Known rows, with every step that occurs:
f/d/q/g/m: -7; -162; 157; -391; 399; -206; -141; 12; 178; 335; -114; 257; -175; 144; 283; 201; 173; 258; -376; 323; 219; 424; 88; 212; 755; -245; 90; 545; -125
q/d: -346; 63; 428; -287; -46; 290; 57; -149; -15; 93; 273; 601; -226; -175; 193; 67; 6; 270; -79; 255; 110; 147; -149; 286; 158; -233; 34; 450; -326
f/j: -127; 76; 608; -326; 2; -91; 51; -235; 105; 262; -22; 299; -325; -70; 359; -11; -168; 184; -517; 34; 259; 296; 127; 512; 643; -257; 240; 380; -438
m/g/q/d/x: 32; 156; 168; -155; -51; 320; -74; 259; -121; 99; -280; 277; -347; -416; 326; 44; -204; 431; -469; -133; 447; 31; 98; 227; 395; -74; 97; 403; -127
f/d: -120; 67; 170; -435; -4; -201; -229; -32; 218; 136; 229; 643; -283; 59; 289; -29; -31; 157; -505; 187; 210; 219; 42; 158; 782; -128; 77; 528; -171
g/m/d: -209; -123; 509; -195; 79; -298; 104; -4; 125; 474; -179; 366; -370; 318; 152; 322; -31; 271; -349; -43; 52; 250; -121; 169; 573; -452; 89; 398; -519
x/d/w: -148; -94; 242; -451; 76; -208; 91; 116; -10; 112; 17; 413; -148; -68; 538; -6; 174; 335; -379; -71; 225; 348; -318; 3; 324; -698; -6; 454; -251
p/d/q/g: -641; 17; 358; -343; 301; 16; 2; 378; 163; -60; -274; 271; 28; 51; 220; 81; -64; 463; -158; 377; 221; 414; 126; 440; 593; -293; 507; 622; -27
g/m: -318; -169; 557; -246; 97; -218; 38; 87; 66; 505; -25; 315; -278; 9; 326; 344; -46; 260; -286; 14; 187; 448; -37; 185; 441; -383; -157; 503; -505
p/d/f: -784; 48; 217; -199; -120; 46; -21; 289; 198; -133; -146; 562; -52; 234; 238; 55; 2; 276; -250; 182; 229; 527; 3; 331; 685; -142; 435; 418; -79
g/q/d: -345; 172; 359; -353; -168; 525; 65; -69; 12; 17; -44; 473; -319; -271; 298; 85; -156; 521; -357; 385; 308; 284; -88; 561; 241; -156; 59; 389; -194
p/d: -785; 142; 408; -363; -53; -67; 7; 332; 150; -77; -29; 544; -101; 33; 288; 37; -190; 404; -332; 180; 242; 329; 77; 315; 615; -216; 317; 606; -167
m/d/w: -202; -85; 343; -152; 13; -406; -92; 8; 186; 6; -55; 582; -366; 450; 208; 58; -93; 392; -233; -25; 119; 85; -360; 157; 554; -351; 408; 351; -297
j/f/d/m: -185; 18; -29; -164; 41; 168; -379; -51; 365; 100; -66; 800; -298; 221; 378; 294; 184; -18; -419; 86; 322; 307; 164; 131; 461; -372; 366; 399; -342
f/d/q: -125; 21; 81; -504; 199; -178; -281; 67; 135; 87; 83; 313; -369; 148; 157; 112; -61; 116; -575; 345; 142; 196; 84; 173; 782; -252; 266; 614; -100
j/f: -469; -68; 546; -265; -65; 196; -110; -3; 270; 133; -187; 637; -397; 101; 295; 171; -39; 6; -256; 96; 327; 180; -132; 438; 210; -510; 479; 454; -488
x/d/f/j: -27; 32; 193; -391; -44; 74; 195; -211; 68; 205; -205; 229; -186; 6; 415; -74; 306; 4; -571; -53; 226; 445; -83; 355; 605; -603; 196; 227; -290
j/f/d/x: -159; -101; 226; -344; 40; 85; -105; 136; 326; 34; -94; 619; -432; 207; 362; 217; 49; -84; -452; -61; 506; 151; 125; 204; 451; -400; 349; 416; -239
d/q/g: -222; -125; 404; -332; 375; 48; -28; 8; 118; 169; -206; 141; -111; -3; 160; 117; -9; 233; -38; 431; 208; 302; -54; 518; 435; -416; 407; 622; -104
x/d/q/g: -46; -37; 268; -569; 315; 70; 155; -2; 8; 241; -254; 87; -59; -179; 299; -13; 226; 178; -312; 262; 184; 261; -106; 327; 380; -797; 235; 595; -152
f/d/w: -95; -127; 81; -313; 55; -420; -297; 95; 215; 34; 266; 676; -265; 211; 437; 58; 52; 371; -450; 53; 270; 349; -169; -28; 693; -124; -25; 468; -135
q/g/m/d: -66; -207; 518; -144; 233; -216; 163; -115; 260; 461; -323; 461; -87; 114; 313; 100; 168; 367; 4; 50; 208; 383; -153; 383; 521; -330; 94; 379; -362
g/q/d/f: -349; 81; 203; -198; -217; 606; 26; -103; 69; -56; -151; 479; -305; -70; 269; 98; -9; 423; -305; 367; 290; 461; -160; 583; 289; -88; 156; 226; -153
b/d/m: -213; 93; -83; -17; 126; -30; 81; -228; 242; 135; -191; 455; -43; 129; 245; 316; 173; 251; 177; 130; 187; 182; 304; 122; 618; -165; -3; 700; -229
g/b/d: -202; 200; 392; -163; -30; -355; 293; -209; -61; 116; -351; 251; -70; -31; 42; 211; -23; 106; 162; 109; 332; -19; 164; 149; 774; -74; 109; 621; -439
x/d/m/g: 141; 197; -157; -248; 109; 17; -126; 77; -53; 315; -187; 392; -97; -297; 452; 47; 198; 123; -497; -145; 217; 191; 158; -162; 450; -694; 10; 478; -232
j/f/d: -273; -50; 303; -324; -69; 88; -244; -9; 326; 123; -44; 738; -410; 172; 302; 132; 73; 10; -495; 90; 333; 184; -23; 276; 480; -346; 384; 418; -402

Rows:
185; 294; -121; -208; 65; -99; -82; 51; -228; 279; -284; 316; -10; -297; 348; 146; 195; 31; -410; -158; 287; 171; 199; -231; 505; -628; 51; 419; -287
x/d/m/g/b
-170; -25; 153; -57; -19; -55; 282; -424; 299; 121; -323; 220; -173; 279; 184; 96; 268; 176; -52; 6; 206; 272; 55; 457; 894; 16; 170; 480; -303
b/d/f/j
-112; -149; 396; -51; 52; -259; 110; -173; 136; 444; -341; 261; -367; 486; 207; 303; 134; 155; -474; -149; 70; 471; -89; 304; 743; -339; 192; 161; -504
g/m/d/f/j
-24; 208; -75; 30; 85; 313; -243; -57; -127; 152; 122; 610; -97; -234; 291; 212; 77; 282; -80; 63; 156; 167; 96; -49; 201; -176; -17; 350; -286
q/d/m/g
-67; 158; 292; -209; -155; 64; -258; 184; -24; 211; -368; 304; -365; -377; 308; -8; -273; 438; -593; -45; 415; 100; 5; 310; 592; -122; 208; 499; -242
m/g/q
-13; 69; 165; -66; -104; 154; -234; 180; -116; 129; -250; 397; -325; -340; 388; 41; -122; 645; -437; -58; 379; 174; -193; 167; 366; -40; 59; 365; -232
m/g/q/d/w
-244; 109; 249; -175; -201; 590; 78; -200; 42; -2; -198; 377; -322; -57; 325; 80; -10; 411; -452; 304; 324; 515; -89; 698; 389; -29; 210; 152; -190
g/q/d/f/j
-3; 129; -239; -232; 107; -126; -354; -81; 247; 108; 207; 722; -137; 120; 372; 171; 67; 130; -431; 193; 203; 327; 312; -55; 743; -156; 20; 483; -97
f/d/m
-13; -140; 323; -504; 386; -6; 227; 95; -12; 435; -315; 7; -55; -139; 357; 132; 311; 215; -337; 187; 165; 408; -82; 259; 379; -856; 73; 559; -218
x/d/q/g/m
-330; -100; 86; -105; -44; -38; 204; -258; 298; 46; -267; 372; -138; 253; 134; 135; 266; 172; 166; 88; 170; 198; -72; 321; 761; -62; 122; 591; -242
b/d/f
-638; 42; 374; -338; 54; -55; 196; 544; 153; -226; -86; 432; -83; 69; 338; 102; -210; 298; -289; -15; 428; 250; 296; 169; 559; -250; 321; 599; 53
p/d/x
-129; 57; 525; -174; 130; -205; 114; -159; 43; 199; -257; 456; 110; -189; 270; -8; 63; 127; 209; 202; 394; 260; -21; 372; 507; -140; 231; 434; -300
q/g/b
-92; 64; 273; -113; -60; -131; 13; -315; 231; 56; -303; 426; -411; 513; 64; -17; 39; 34; -445; -26; 102; 189; -150; 459; 815; -251; 617; 137; -338
m/d/f/j
8; -251; 469; -91; 329; -194; 270; -7; 255; 390; -337; 358; -75; 151; 331; 167; 147; 302; 34; -81; 309; 371; -13; 299; 494; -350; 72; 393; -244
q/g/m/d/x
-138; -69; 243; -226; 136; -125; 398; 9; 254; 21; -218; 259; -184; 114; 215; 173; 44; 183; 128; -73; 386; -34; 269; 154; 642; -154; 30; 763; -89
b/d/x
-81; -26; 356; -289; 271; -120; -23; -85; 214; 121; -365; 288; -270; 349; -24; 73; -45; 230; -155; 332; 50; 18; -158; 453; 639; -462; 677; 489; -180
m/d/q/g
-228; 32; 261; -101; -46; 397; 69; -341; 29; 72; 111; 481; -234; 34; 215; 54; 174; 152; -183; 143; 119; 410; -152; 437; 354; -104; 135; 121; -331
q/d/f/j
-159; -215; 554; -176; 279; -134; 112; -79; 219; 501; -191; 419; -2; -95; 429; 131; 178; 360; 66; 96; 295; 544; -65; 388; 383; -314; -91; 460; -339
q/g/m
-138; -34; 472; -288; 360; -110; 57; -21; -53; 149; -372; 28; -35; -22; 39; 194; -16; 108; 43; 412; 266; 246; 36; 426; 489; -365; 468; 535; -197
d/q/g/b
-68; 150; -68; -357; 106; 90; 14; -33; 42; 226; -12; 456; -34; -146; 449; 110; 215; 74; -375; 66; 197; 328; 128; 19; 351; -773; 18; 484; -213
x/d/m
-217; -15; 307; -142; -77; 51; 11; -294; 191; 121; -132; 309; -216; 223; 274; 27; 94; 0; -393; -10; 230; 501; -64; 557; 689; -143; 365; 160; -297
d/f/j
-115; 239; 112; 14; 55; -277; 198; -237; -82; 69; -372; 301; 34; 74; 110; 373; 99; 87; 209; 65; 320; 108; 334; 13; 754; -99; 69; 569; -408
g/b/d/m
-146; -234; 308; -281; 277; 73; -174; 87; 279; 320; -287; 421; -320; 245; 311; 336; 267; 99; -379; 208; 329; 421; -7; 341; 463; -454; 351; 417; -375
j/f/d/q/g/m
-184; -10; 121; -402; -75; 122; 116; -61; 74; 146; -141; 361; -157; 0; 333; -62; 300; -26; -397; 32; 171; 376; -226; 243; 455; -660; 170; 344; -194
x/d/f
-2; -9; 104; -433; 133; -175; -23; 161; 247; -10; 176; 500; -285; 90; 331; 54; -74; 47; -490; -34; 430; 120; 259; 37; 744; -150; 94; 521; 28
f/d/x
-90; 12; 357; -244; 35; -162; 145; 90; 237; -52; -173; 430; -418; 379; 106; 74; -182; 69; -295; -119; 287; -138; 54; 221; 552; -419; 457; 427; -123
m/d/x
-317; 44; 293; -216; -132; 354; -10; 33; 2; -77; -26; 477; -305; -143; 421; 153; -109; 678; -267; 302; 341; 407; -247; 417; 164; -131; 1; 319; -156
g/q/d/w
-4; 172; -115; 45; 100; -9; -412; 82; 14; 233; -122; 498; -103; -131; 323; 230; -29; 153; -240; -101; 263; 188; 254; -79; 506; -258; 135; 475; -200
d/m/g
-66; 216; 209; -165; -109; 315; -196; 131; -121; 169; -261; 377; -351; -447; 288; -7; -184; 513; -490; 14; 324; 94; -39; 277; 432; -52; 90; 407; -289
m/g/q/d
40; 3; 381; -96; 245; -230; 418; -181; 99; 101; -447; 284; 169; -89; 238; 85; 179; 175; 447; 40; 500; 119; 213; 280; 636; -60; 134; 573; -149
q/g/b/d/x
-702; 206; 42; -148; 54; 48; -125; 313; 183; -84; -19; 615; 53; 104; 356; 196; -70; 369; -243; 201; 240; 462; 314; 108; 567; -246; 284; 563; -101
p/d/m
-76; 100; 348; -143; 74; -350; 458; -49; -51; 6; -396; 132; -75; 34; 63; 282; -34; -14; 171; -74; 483; -43; 318; 71; 750; -108; 103; 638; -262
g/b/d/x
-249; 155; 17; -73; 72; 432; -82; -171; -1; 76; 286; 679; -106; -99; 262; 251; 73; 246; 39; 252; 137; 310; 81; 95; 102; -274; -7; 357; -245
q/d/m
-5; 62; -108; -61; 6; 88; -478; 60; 262; 182; -145; 748; -329; 113; 387; 249; 156; 8; -520; -55; 366; 222; 154; 29; 543; -319; 338; 364; -373
j/f/d/m/g
-224; -238; 465; -300; 484; -43; 27; 61; 76; 380; -291; -2; -118; 47; 208; 295; 79; 288; -68; 320; 190; 492; -1; 423; 414; -460; 194; 566; -221
d/q/g/m
